Known rows, with every way that one mark hangs from another:
musip[futud[zegu[dugu[satob]]]]: [ 28   2  10  33  -7 -19  12  -4   8  -3   4   3  18   8 -22 -20   3  16]
dugu[satob]: [ 53   1  17  17 -35  -8   9  -2  -2  -7   7  10  11  10  -8 -17   7  34]
futud[musip zegu[dugu sariv vizif]]: [-22 -15   0  22  22   3  14 -23   8   1  20  18 -14  20 -11 -26  14  18]
sariv[zegu]: [ 29  -7  11  10 -30   5   2  -5  -7 -12   2  13   4   9  -6 -22  -1  23]
vizif[zegu[dugu]]: [ 13 -11  -4  17 -35   3  13  -4  -4  -6   7  -7   2  13  -9  -2   0  34]
gobe[musip[futud[zegu[dugu]]]]: [ 21   4  -2  26 -16  -8  23  -9  12   4  -2  -4  11   8 -21 -20   1  39]
musip[futud[zegu[sariv]]]: [  8   3   6  29 -19  -3   0 -11   2  16   9   3   2  12 -19 -30  10  38]
gobe[musip[futud[zegu[sariv]]]]: [ 11   5  -1  33 -29  -4  17 -11   7  13   4  -2   1   8 -17 -30  14  43]
futud[musip zegu[dugu[satob] sariv]]: [ 10  -6  10  20  14 -18  18 -16   2  -4  21  17   1  13 -16 -26  22  17]
futud[zegu]: [ 30   4  15   9 -15   0  17  -8  -4   7   9  22   6  15 -12 -22  -1  60]
musip[futud[zegu[dugu[satob] vizif]]]: [ 15  -3   8  42  10 -10  15  -7  14  -7   2  15   9   9 -15 -20  -4  -1]
futud[musip zegu[sariv]]: [  6  -1  12   8   6  -1  10 -18  -2   9  21  16  -7  17 -15 -32  20  54]
musip[futud[zegu[dugu sariv vizif]]]: [-22  -8  -6  42   1   3   7 -16  11   9   6   8  -5  16 -13 -24   1   1]
sariv[zegu[futud]]: [ 17 -12  15  15 -28  -5   1  -6 -12  -8   3   4   7  10  -1 -19 -13   2]
zegu[dugu futud sariv vizif]: [-24 -20  -7  31 -20   2   3 -16  -3   3   9  -5  -7  22   3  -8 -10 -22]
musip[futud[zegu]]: [ 28  10  13  21 -14  -1   6  -6   3  10   2   6   9  10 -19 -25   1  52]
zegu[dugu sariv vizif]: [ -9 -16  -8  30 -18  11   7 -16   2   0  10  10 -10  21  -2 -13   2  -1]
satob[dugu]: [ 52  -3   5   9 -41   4  14  -7  -9  22   6  -1  -1  10  -9 -12  -6  39]
gobe[musip]: [ 44   2   5   8 -46   7  21  -6   1   0   1   2   3  11  -8 -17   3  55]
sariv[zegu[dugu[satob] futud vizif]]: [  5 -22  10  36  -8 -13  10  -7  -1 -27   2  11   7   9   5 -12 -17 -53]

Rows:
[ -7 -19  -2  40 -15 -11   7 -11   0  -7  11   0  -1  18   5 -10  -4 -41]  zegu[dugu[satob] futud sariv vizif]
[  3 -16   9  21  -6 -17   1 -14  -2  -5  17 -18   4  14  -7 -15  12  -8]  zegu[dugu[satob] futud[musip] sariv]
[ -1 -20  10   9   3  -5   2 -13  -6 -17   9  -9   5  10  -7 -16  -4  -7]  sariv[zegu[dugu futud[musip]]]
[-27 -22  -3  17 -11  -2   4 -14  -8  -2  19 -27  -8  17  -3  -7   8   8]  vizif[zegu[dugu futud[musip] sariv]]
[  4 -15  13  24   9  -7   9 -12   6 -16  12  -5   2  14  -1 -12  -2 -13]  zegu[dugu[satob] futud[musip] vizif]
[ -2 -16  -2  17 -35  -3  11  -5  -9  -5   6 -20   3  15  -2   0 -13  13]  vizif[zegu[dugu futud]]
[-10 -14   1  23 -45  -2   1  -9 -14   2  13 -16  -5  16   2  -9  -1  16]  vizif[zegu[futud sariv]]
[ 14  -9  15  23  29 -11  28 -14  11 -16  14  25   0  13 -11 -22   6  15]  futud[musip zegu[dugu[satob] vizif]]
[-11  -1   3  40  -8   7   4 -15   9  12   8  12  -6  14 -10 -29   5  19]  musip[futud[zegu[sariv vizif]]]
[-15 -13  -4  32   0   2  19 -18   4   5  13  25 -10  21  -7 -20   0   2]  futud[zegu[dugu sariv vizif]]
[  9 -16   8  30 -15 -10  13  -7   3 -13   5   2   5  15   4  -6 -14 -26]  zegu[dugu[satob] futud vizif]
[ 11 -16  -4  33 -35  -8  10  -5  -3 -13  13  -6  -1  12  -6  -7  12   2]  vizif[zegu[dugu[satob] sariv]]
[  7 -12   8   2  -7   0   2 -12  -3   0  10 -19   4  16  -8 -10  -1  18]  zegu[dugu futud[musip]]
[-14 -25   9  17  15   3   5 -15  -1 -22   9   0  -5  14   2 -16  -9 -26]  sariv[zegu[dugu futud[musip] vizif]]
[ -6 -11   4  12  11  -2  12 -20   1   6  22  10  -5  19 -18 -25  18  32]  futud[musip zegu[dugu sariv]]
[  4  -8   3  23   2   3  22 -14   4  -1   7  29  -3  18  -7 -17 -11  18]  futud[zegu[dugu vizif]]
[ 13 -12  18   5  -6  -2  -1 -10  -8 -14   9  -4   4   9  -3 -23   0  18]  sariv[zegu[futud[musip]]]
[ 33   4   5  35 -14 -19  29  -5  12  -6  -3  -3  16   4 -22 -22   7  23]  gobe[musip[futud[zegu[dugu[satob]]]]]
[ -6 -23  -3  35 -35 -20  10  -5 -10  -9  13 -17   3  14   0  -4  -1 -24]  vizif[zegu[dugu[satob] futud sariv]]
